Known rows, with every step that occurs:
sulo -> vubelop -> valum -> guki -> miboniz: [-0.10,  0.31, -0.02, -0.01, -0.27,  0.16,  0.00, -0.11,  0.02, -0.05,
  0.00,  0.14, -0.03,  0.01,  0.53,  0.08, -0.16, -0.02, -0.08, -0.29,
 -0.06,  0.01,  0.07,  0.05]
sosam -> lilup: [-0.06, -0.13, -0.02, -0.02,  0.07, -0.09,  0.13, -0.08, -0.01,  0.00,
  0.03,  0.07,  0.06,  0.14, -0.03,  0.00,  0.20,  0.13,  0.03, -0.13,
  0.00, -0.04,  0.05, -0.04]
sulo -> guki: [-0.14,  0.03, -0.08,  0.10,  0.02, -0.10, -0.06,  0.01,  0.02, -0.15,
 -0.12,  0.06, -0.02,  0.05, -0.02, -0.07,  0.04,  0.24, -0.06, -0.12,
  0.08, -0.02,  0.00, -0.03]
guki -> sulo -> vubelop: [-0.11,  0.11,  0.22,  0.03, -0.03,  0.05,  0.01, -0.02,  0.16,  0.05,
 -0.06, -0.12,  0.21, -0.10,  0.19,  0.00, -0.17,  0.06,  0.07, -0.22,
 -0.04,  0.05,  0.04, -0.05]
sosam -> sozuvip -> vubelop -> valum: [-0.46,  0.10, -0.13,  0.10, -0.29,  0.07,  0.14, -0.18, -0.05,  0.02,
  0.29,  0.01,  0.01, -0.06, -0.07,  0.08,  0.00,  0.13, -0.20, -0.18,
 -0.18,  0.05,  0.09, -0.14]
sosam -> valum: [ 0.01,  0.13, -0.07,  0.08, -0.08,  0.04,  0.18,  0.08, -0.03, -0.10,
  0.14,  0.14, -0.02,  0.02,  0.14, -0.02, -0.05, -0.15,  0.00,  0.36,
 -0.05,  0.03,  0.12,  0.05]
sosam -> valum -> vubelop -> sozuvip: [ 0.14,  0.32,  0.10,  0.22, -0.12, -0.02,  0.11, -0.09, -0.02, -0.06,
  0.27,  0.09,  0.07,  0.00,  0.33, -0.06, -0.30, -0.15, -0.07,  0.65,
  0.05,  0.01,  0.22,  0.02]
sulo -> vubelop -> valum -> guki: [ 0.00,  0.29, -0.01,  0.02, -0.27,  0.01,  0.02, -0.14, -0.04, -0.04,
  0.01,  0.10, -0.07,  0.17,  0.43,  0.08, -0.23,  0.01, -0.23, -0.36,
 -0.07,  0.02,  0.09,  0.08]
lilup -> sosam -> sozuvip -> vubelop: [-0.50, -0.03, -0.33,  0.29, -0.13, -0.01,  0.13, -0.13,  0.08, -0.19,
  0.15, -0.24,  0.01, -0.12, -0.29,  0.12, -0.09,  0.20,  0.02, -0.26,
 -0.10,  0.01,  0.15, -0.11]
valum -> vubelop: [ 0.17,  0.11,  0.05,  0.10, -0.01, -0.08, -0.04, -0.10,  0.00, -0.03,
  0.07, -0.02,  0.02,  0.08,  0.15, -0.03, -0.26, -0.10,  0.17,  0.05,
  0.14, -0.02,  0.05, -0.06]
sulo -> vubelop -> valum -> sosam -> sozuvip: [-0.27,  0.19, -0.01,  0.14, -0.33,  0.07,  0.19, -0.35, -0.09, -0.11,
  0.18, -0.10,  0.00,  0.06,  0.03,  0.09, -0.17,  0.12, -0.08, -0.18,
 -0.08,  0.05,  0.09,  0.06]
vubelop -> sozuvip -> sosam: [-0.22,  0.21,  0.05,  0.18, -0.07,  0.18, -0.06, -0.06,  0.06,  0.02,
  0.13, -0.18,  0.16, -0.08,  0.03,  0.02, -0.09,  0.13, -0.30,  0.39,
 -0.14, -0.03,  0.15,  0.08]
vubelop -> valum: [ 0.01,  0.07,  0.02, -0.01, -0.20,  0.21,  0.08, -0.06, -0.10,  0.01,
  0.04,  0.13, -0.05, -0.02,  0.20,  0.04,  0.02, -0.06, -0.08,  0.15,
 -0.08,  0.00,  0.02,  0.00]
sulo -> vubelop -> sozuvip -> sosam -> valum: [-0.33,  0.46, -0.01,  0.26, -0.17,  0.12,  0.00, -0.14,  0.08, -0.02,
  0.22, -0.11,  0.13, -0.03,  0.27,  0.02, -0.33,  0.13, -0.36,  0.41,
 -0.21,  0.02,  0.27,  0.13]
lilup -> sosam -> valum -> guki -> sulo: [ 0.12,  0.08, -0.14,  0.21, -0.12,  0.09,  0.27,  0.21,  0.13, -0.38,
 -0.04, -0.08,  0.07, -0.03,  0.20,  0.06, -0.13, -0.18,  0.22,  0.01,
  0.05,  0.00,  0.22,  0.08]
valum -> sosam: [ 0.02, -0.04,  0.01,  0.07, -0.06,  0.03,  0.07, -0.14, -0.03, -0.25,
 -0.03, -0.10,  0.02,  0.11, -0.21,  0.05, -0.04, -0.01,  0.15, -0.03,
  0.10, -0.02,  0.02,  0.10]
sulo -> guki -> valum: [-0.09,  0.13, -0.03,  0.17,  0.09,  0.13, -0.14,  0.07,  0.08, -0.15,
 -0.06,  0.16, -0.06, -0.16,  0.03, -0.08,  0.08,  0.15, -0.04,  0.07,
  0.02, -0.04,  0.04, -0.05]
sozuvip -> vubelop -> valum -> guki -> miboniz: [-0.22,  0.22, -0.12, -0.02, -0.30,  0.23, -0.02, -0.04,  0.05, -0.14,
  0.04,  0.19, -0.04, -0.01,  0.30,  0.14, -0.09, -0.04, -0.11, -0.30,
 -0.09, -0.03,  0.09, -0.07]
lilup -> sosam: [-0.06, -0.08, -0.21,  0.20, -0.02,  0.07,  0.07,  0.01,  0.04, -0.19,
 -0.08, -0.14, -0.03, -0.09, -0.09,  0.07, -0.09,  0.05,  0.15,  0.00,
  0.01, -0.03,  0.09,  0.02]
sozuvip -> sosam -> miboniz: [-0.14,  0.05, -0.16,  0.03,  0.02,  0.23,  0.06, -0.01,  0.07, -0.17,
  0.14, -0.20,  0.01, -0.04,  0.07,  0.13,  0.07,  0.14,  0.07,  0.13,
 -0.19, -0.12,  0.09, -0.01]
sulo -> guki -> valum -> vubelop -> sozuvip -> sosam -> lilup: [-0.20,  0.28,  0.02,  0.36,  0.08,  0.15, -0.14, -0.12,  0.13, -0.15,
  0.11,  0.03,  0.13, -0.04,  0.16, -0.08, -0.05,  0.27, -0.11,  0.30,
  0.03, -0.11,  0.24, -0.06]
sozuvip -> vubelop -> valum -> guki: [-0.12,  0.21, -0.12,  0.01, -0.30,  0.07,  0.01, -0.05, -0.01, -0.13,
  0.05,  0.17, -0.06,  0.15,  0.20,  0.13, -0.15, -0.01, -0.26, -0.37,
 -0.09, -0.01,  0.10, -0.04]
sozuvip -> vubelop -> valum -> sosam: [-0.23,  0.12, -0.08,  0.10, -0.31,  0.20,  0.05, -0.23, -0.05, -0.24,
  0.06,  0.05, -0.02,  0.10, -0.08,  0.16, -0.15,  0.04, -0.06, -0.09,
 -0.07, -0.02,  0.09,  0.00]
lilup -> sosam -> sozuvip -> vubelop -> valum: [-0.48,  0.01, -0.32,  0.28, -0.28,  0.14,  0.18, -0.16,  0.00, -0.18,
  0.18, -0.15, -0.03, -0.14, -0.16,  0.15, -0.09,  0.17, -0.04, -0.16,
 -0.15,  0.01,  0.16, -0.10]

Rows:
[-0.02,  0.30,  0.11,  0.25, -0.07,  0.07, -0.09, -0.16,  0.06, -0.01,
  0.18, -0.20,  0.16,  0.00,  0.17, -0.01, -0.34,  0.02, -0.10,  0.38,
  0.02, -0.05,  0.18,  0.02] => valum -> vubelop -> sozuvip -> sosam
[ 0.13,  0.19,  0.19,  0.15, -0.04, -0.06, -0.07, -0.19,  0.01,  0.04,
  0.15, -0.05,  0.11, -0.01,  0.22, -0.05, -0.29, -0.01, -0.08,  0.29,
  0.09, -0.02,  0.11, -0.03] => valum -> vubelop -> sozuvip
[-0.26,  0.14, -0.08,  0.06, -0.26,  0.18,  0.00, -0.11, -0.02, -0.05,
  0.10,  0.14, -0.05,  0.02,  0.09,  0.12, -0.14,  0.06, -0.17, -0.07,
 -0.16, -0.01,  0.07, -0.08] => sozuvip -> vubelop -> valum
[-0.12,  0.02, -0.01,  0.09, -0.30,  0.17,  0.28, -0.24, -0.15, -0.16,
  0.18, -0.07,  0.00,  0.02, -0.10,  0.08,  0.05,  0.00,  0.04,  0.03,
 -0.02,  0.02,  0.05,  0.04] => vubelop -> valum -> sosam -> sozuvip
[-0.10,  0.31, -0.02,  0.31,  0.07,  0.25, -0.15, -0.09,  0.14, -0.23,
  0.18, -0.04,  0.04, -0.19,  0.27, -0.02, -0.07,  0.25, -0.04,  0.38,
 -0.03, -0.15,  0.20, -0.08] => sulo -> guki -> valum -> vubelop -> sozuvip -> sosam -> miboniz
[-0.09,  0.19,  0.08,  0.23, -0.02,  0.01, -0.02, -0.21,  0.05, -0.01,
  0.21, -0.14,  0.21,  0.11,  0.17, -0.01, -0.20,  0.12, -0.09,  0.30,
  0.02, -0.08,  0.23, -0.01] => valum -> vubelop -> sozuvip -> sosam -> lilup
[-0.07,  0.34,  0.19,  0.12, -0.13,  0.06, -0.04,  0.02,  0.23, -0.06,
 -0.01, -0.24,  0.28,  0.02,  0.33,  0.04, -0.26,  0.07, -0.23, -0.27,
 -0.07,  0.01,  0.18,  0.09] => valum -> guki -> sulo -> vubelop -> sozuvip -> sosam
[-0.46,  0.06, -0.13,  0.10, -0.13, -0.08,  0.07, -0.14,  0.05,  0.00,
  0.24, -0.11,  0.05, -0.04, -0.22,  0.05, -0.01,  0.18, -0.16, -0.32,
 -0.12,  0.05,  0.07, -0.15] => sosam -> sozuvip -> vubelop
[ 0.05,  0.09, -0.04, -0.09, -0.06,  0.05, -0.02,  0.09,  0.08, -0.12,
 -0.07,  0.07,  0.01, -0.01,  0.27,  0.02,  0.06, -0.13,  0.09, -0.29,
  0.09, -0.02,  0.01,  0.02] => valum -> guki -> miboniz
[ 0.00,  0.34, -0.12,  0.25, -0.11,  0.16,  0.07,  0.02,  0.04, -0.20,
  0.22, -0.08,  0.04,  0.09,  0.20,  0.01, -0.34, -0.15,  0.09,  0.47,
 -0.03, -0.02,  0.25,  0.04] => sozuvip -> sosam -> valum -> vubelop
[ 0.09,  0.10, -0.29,  0.22, -0.14,  0.00,  0.24,  0.12,  0.03, -0.39,
  0.01,  0.01, -0.08,  0.06,  0.16,  0.08, -0.16, -0.14,  0.09,  0.02,
  0.04, -0.02,  0.22,  0.12] => lilup -> sosam -> valum -> guki
[-0.34,  0.07, -0.35,  0.25, -0.32,  0.05,  0.21, -0.11,  0.02, -0.27,
  0.14, -0.13, -0.05, -0.01, -0.05,  0.17, -0.11,  0.11, -0.09, -0.43,
 -0.09,  0.00,  0.19, -0.06] => lilup -> sosam -> sozuvip -> vubelop -> valum -> guki
[ 0.22,  0.18,  0.09,  0.02, -0.11,  0.01,  0.23,  0.22,  0.10, -0.20,
  0.04,  0.08,  0.11,  0.06,  0.31, -0.01, -0.06, -0.26,  0.06, -0.01,
  0.04,  0.04,  0.15,  0.06] => sosam -> valum -> guki -> sulo
[-0.44,  0.09, -0.36,  0.22, -0.31,  0.19,  0.17, -0.10,  0.07, -0.27,
  0.14, -0.09, -0.02, -0.17,  0.08,  0.17, -0.03,  0.07,  0.07, -0.33,
 -0.10, -0.01,  0.18, -0.09] => lilup -> sosam -> sozuvip -> vubelop -> valum -> guki -> miboniz
[-0.07,  0.17,  0.25,  0.04, -0.20,  0.22,  0.06, -0.05,  0.09,  0.05,
 -0.03, -0.02,  0.17, -0.11,  0.35,  0.03, -0.17,  0.01,  0.01, -0.07,
 -0.12,  0.04,  0.06, -0.03] => guki -> sulo -> vubelop -> valum
[-0.22,  0.05, -0.15,  0.04, -0.27,  0.25,  0.13, -0.26, -0.05, -0.31,
  0.15,  0.03, -0.06,  0.06,  0.04,  0.21, -0.04,  0.11,  0.03, -0.06,
 -0.14, -0.10,  0.09, -0.06] => sozuvip -> vubelop -> valum -> sosam -> miboniz
[ 0.15,  0.27,  0.23,  0.22,  0.04,  0.21, -0.15, -0.11,  0.09,  0.06,
  0.18,  0.05,  0.05, -0.24,  0.25, -0.06, -0.17, -0.11, -0.07,  0.44,
  0.03, -0.04,  0.14, -0.05] => guki -> valum -> vubelop -> sozuvip
[-0.14,  0.25, -0.17,  0.18, -0.11,  0.20,  0.11,  0.10,  0.04, -0.17,
  0.17, -0.05,  0.03,  0.02,  0.08,  0.04, -0.11, -0.08, -0.02,  0.43,
 -0.15,  0.00,  0.21,  0.09] => sozuvip -> sosam -> valum
[-0.28,  0.02, -0.11,  0.09, -0.25,  0.14,  0.16, -0.27, -0.06, -0.24,
  0.09,  0.11,  0.02,  0.21, -0.09,  0.15, -0.02,  0.14, -0.03, -0.20,
 -0.07, -0.05,  0.13, -0.03] => sozuvip -> vubelop -> valum -> sosam -> lilup
[-0.17,  0.14, -0.02,  0.10, -0.03,  0.22,  0.02, -0.11,  0.07, -0.06,
  0.21, -0.22,  0.12, -0.13,  0.13,  0.09,  0.04,  0.20, -0.20,  0.39,
 -0.21, -0.11,  0.16,  0.02] => vubelop -> sozuvip -> sosam -> miboniz
[ 0.19,  0.19,  0.11,  0.16,  0.07,  0.19, -0.13, -0.04,  0.08, -0.02,
  0.11,  0.08, -0.02, -0.17,  0.20, -0.04, -0.16, -0.18,  0.15,  0.22,
  0.06, -0.05,  0.09, -0.07] => guki -> valum -> vubelop
[-0.06,  0.17,  0.04,  0.01, -0.29,  0.15,  0.04,  0.02,  0.09, -0.13,
  0.00,  0.10,  0.08,  0.05,  0.24,  0.12, -0.13, -0.05, -0.12, -0.39,
 -0.08,  0.01,  0.10, -0.07] => sozuvip -> vubelop -> valum -> guki -> sulo
[-0.26,  0.09,  0.04,  0.15, -0.01,  0.11,  0.04, -0.11,  0.06,  0.02,
  0.15, -0.14,  0.22,  0.03,  0.00,  0.02,  0.08,  0.24, -0.27,  0.27,
 -0.14, -0.06,  0.20,  0.06] => vubelop -> sozuvip -> sosam -> lilup
[-0.02,  0.28, -0.03,  0.31, -0.18,  0.06,  0.20,  0.05,  0.17, -0.27,
  0.03, -0.12,  0.14, -0.08,  0.37,  0.06, -0.31, -0.02, -0.07,  0.08,
 -0.03,  0.03,  0.30,  0.12] => lilup -> sosam -> valum -> guki -> sulo -> vubelop -> sozuvip
[-0.23,  0.01, -0.13,  0.09,  0.03,  0.10,  0.07, -0.02,  0.05, -0.08,
  0.07, -0.12,  0.11,  0.14, -0.04,  0.05,  0.09,  0.16,  0.01,  0.01,
 -0.11, -0.07,  0.14,  0.02] => sozuvip -> sosam -> lilup
[ 0.04,  0.24,  0.04,  0.18, -0.03,  0.13, -0.03, -0.19,  0.06, -0.08,
  0.26, -0.22,  0.14, -0.05,  0.28,  0.05, -0.22,  0.10, -0.02,  0.40,
 -0.04, -0.12,  0.19, -0.04] => valum -> vubelop -> sozuvip -> sosam -> miboniz
[ 0.16,  0.24, -0.01,  0.17, -0.09, -0.01,  0.13, -0.01, -0.02, -0.13,
  0.19,  0.11, -0.01,  0.07,  0.26, -0.05, -0.28, -0.22,  0.14,  0.40,
  0.09,  0.00,  0.17,  0.00] => sosam -> valum -> vubelop
[-0.05,  0.04, -0.27,  0.26, -0.09,  0.11,  0.21,  0.07,  0.02, -0.29,
  0.05, -0.04, -0.06, -0.08,  0.03,  0.06, -0.13, -0.08,  0.15,  0.33,
 -0.03, -0.01,  0.20,  0.07] => lilup -> sosam -> valum
[ 0.07,  0.14, -0.23,  0.34, -0.10,  0.05,  0.18, -0.01,  0.02, -0.32,
  0.10, -0.05, -0.06, -0.02,  0.18,  0.03, -0.35, -0.16,  0.29,  0.37,
  0.08, -0.03,  0.23,  0.02] => lilup -> sosam -> valum -> vubelop
[ 0.22,  0.10,  0.19, -0.06, -0.23,  0.19,  0.14,  0.10,  0.02, -0.08,
 -0.06,  0.07,  0.09,  0.02,  0.36,  0.05,  0.02, -0.17, -0.01, -0.20,
 -0.01,  0.01,  0.04,  0.02] => vubelop -> valum -> guki -> sulo
[-0.01, -0.16, -0.28,  0.12,  0.03,  0.12,  0.15, -0.03,  0.04, -0.27,
  0.03, -0.16, -0.08, -0.13,  0.05,  0.15,  0.06,  0.13,  0.26,  0.01,
 -0.07, -0.13,  0.09, -0.04] => lilup -> sosam -> miboniz
[-0.40,  0.01, -0.11,  0.17, -0.18, -0.05,  0.15, -0.26,  0.01, -0.24,
  0.19, -0.19,  0.06,  0.08, -0.41,  0.10, -0.06,  0.15,  0.03, -0.33,
  0.00,  0.03,  0.08, -0.04] => valum -> sosam -> sozuvip -> vubelop
